Each row comes from the steps of one walk. Every step used is in the known rows, and no mark comes twice. Write the walk behind each row, first mark first.
(in the rows, 128 means zero)
Known rows
j-s-h-c: [129  99 159 125 118 142 153 155 183 101 173  82 171 144 134 125 160 144
 133 110 125 152 135  99]
u-j-s-h: [149  97 182 136 135 135 142 138 195 138 173  67 158 138 123 133 169 148
 145 101 117 158 122 115]
u-j-s-h-w-m: [171 117 199 157 139 119 144 117 213 134 179  39 186 129  85 133 179 146
 134  95 115 163 136 109]
s-j-w-m-h-c: [187  96 167 129 150 129 133 121 232 107 167  62 168 129  95 125 133 143
 141 103 144 161 177 111]
h-s: [133  97 140 134 120 105 138 131 169 111 155  80 166 129 138 135 127 144
 134 109 120 140 131 119]
u-j: [150  95 161 138 144 122 130 122 190 143 148  83 154 130 130 139 146 138
 140 104 122 149 133 125]
j-s: [137 109 155 136 121 117 142 140 168 123 161  89 166 139 139 137 137 155
 125 116 111 149 132 109]
w-m-h-c: [153  92 138 118 152 138 147 124 207 100 140 108 179 142 111 119 132 132
 128 116 146 150 166 100]
k-s-j-w: [167 114 195 144 125 107 137 136 200 118 177  49 152 127 110 144 148 162
 149 118 105 141 144 114]
u-j-s-h-w: [156 116 188 153 120 130 135 139 194 147 181  36 171 131 105 137 173 154
 141 105 114 156 128 112]
u-j-s: [152  91 170 133 131 118 137 140 173 140 167  69 155 137 138 138 155 148
 131 107 122 162 124 118]
s-j-w-m-h: [194 110 180 145 157 121 132 110 239 129 161  69 167 127  86 132 123 151
 143 102 123 155 172 120]
k-s: [132 110 165 135 128 116 154 141 174 109 150  91 160 139 127 138 148 150
 139 131 106 130 134 104]
w-j-s-h-c: [133  86 174 132 138 154 145 142 193 106 172  78 169 136 136 130 183 145
 139 103 138 153 134 109]
m-h-w-u: [154 124 149 148 119 131 135 138 193 141 164  86 165 122 103 116 125 158
 120 120 108 122 150  95]
j-s-h-w: [142 134 175 155 111 128 142 142 189 130 175  56 178 132 106 134 156 159
 133 110 103 140 138 104]
s-j-w-m: [187 118 192 156 151 101 131  98 228 122 166  64 169 118  95 140 136 151
 136  90 113 161 159 123]
k-s-h: [129 114 178 139 134 130 159 140 196 109 155  92 165 142 115 131 162 149
 151 123 101 123 132 104]
k-s-h-c: [123 103 168 124 124 139 162 153 189  85 162  85 164 146 124 125 173 140
 148 126 120 131 137  96]
w-m-h-s-j: [170  79 158 129 155 111 130 115 215 114 152  67 174 128 110 127 132 137
 137  98 137 155 150 118]
w-u: [140 112 158 147 126 118 141 129 183 123 159 115 155 125 129 118 136 149
 114 108  99 130 129 101]
m-h-w-u-j: [167 107 163 145 128 135 127 134 198 157 171  67 155 123 101 117 145 153
 126 113 118 132 140 104]

Which walk is each row?
[139 101 184 147 146 145 142 130 199 128 166  84 164 134 126 136 174 154
 145 102 117 147 131 119]  w-j-s-h
[157 109 163 146 134 146 129 139 187 145 162  58 169 127 115 140 149 166
 137 122 133 143 150 114]  m-h-w-j-s
[158 128 167 150 117 112 143 131 193 123 183  91 147 123 111 126 124 163
 120 110  93 131 143 102]  j-w-u
[186  90 161 128 148 111 144 121 216 118 180  47 163 129  92 136 125 144
 148 110 139 164 161 125]  u-j-w-m-h-s
[150  86 162 137 128 103 121 125 184 120 159  59 161 122 138 134 138 143
 137  95 124 149 128 125]  h-s-j
[160 133 166 163 138 103 136 102 200 123 146  73 188 120  96 137 140 143
 122 107 111 144 153 108]  h-w-m
[136 114 172 139 127 132 150 143 189 123 166  86 168 143 126 130 151 152
 137 109 105 146 132 107]  j-s-h
[155  92 169 141 135 120 135 124 188 141 166  94 146 126 128 120 153 142
 122  98 110 143 121 107]  w-u-j
[155  79 148 125 137 123 120 135 195 128 155  63 162 128 131 129 125 143
 145 106 135 145 142 122]  m-h-s-j
[151  94 190 139 128 132 147 147 198 138 191  76 151 138 119 117 176 152
 126  97 103 150 113  99]  w-u-j-s-h
[162 108 180 153 107 112 133 143 172 146 193  49 159 125 116 125 165 160
 110 107 107 150 118  99]  h-w-u-j-s
[145 132 181 158 104 125 147 148 188 129 192  66 171 127 102 118 163 164
 114 109  90 136 125  88]  j-s-h-w-u
[157 134 187 161 129 116 150 122 208 120 171  58 194 131  88 131 164 152
 126 105 106 153 145 100]  j-s-h-w-m
[139 134 192 158 111 124 157 146 195 115 182  69 166 128  94 118 172 161
 132 123  85 114 127  85]  k-s-h-w-u
[183 112 184 150 152 107 139 103 218 129 168  65 162 125  94 141 142 145
 141  97 119 163 153 124]  u-j-w-m
[140 139 170 161 125 131 135 123 203 133 157  68 179 123 101 134 148 149
 144 107 103 129 145 113]  s-h-w
[155  88 177 136 123 115 143 143 173 140 184  80 148 134 134 123 160 154
 113 104 110 155 111 102]  w-u-j-s
[168 100 174 143 119  98 124 127 194 119 185  36 157 115 121 140 127 155
 144  97 119 153 144 130]  h-s-j-w
[138 137 184 156 119 124 151 142 194 118 163  58 174 132  97 136 167 155
 149 126  97 121 139 103]  k-s-h-w
[174  95 159 130 127 117 122 139 205 124 180  41 155 123 113 135 114 158
 151 111 131 147 158 126]  m-h-s-j-w
[171 119 180 150 133 112 122 119 209 132 168  59 155 122 116 140 129 156
 144  99 110 150 151 127]  s-j-w
[183 103 183 148 137  87 132 106 215 106 180  38 171 118 101 139 133 149
 136  91 121 164 150 125]  h-s-j-w-m
[155 112 203 155 118 127 150 142 201 133 188  50 155 128  91 121 189 154
 137 115  96 125 119  93]  k-s-h-w-u-j
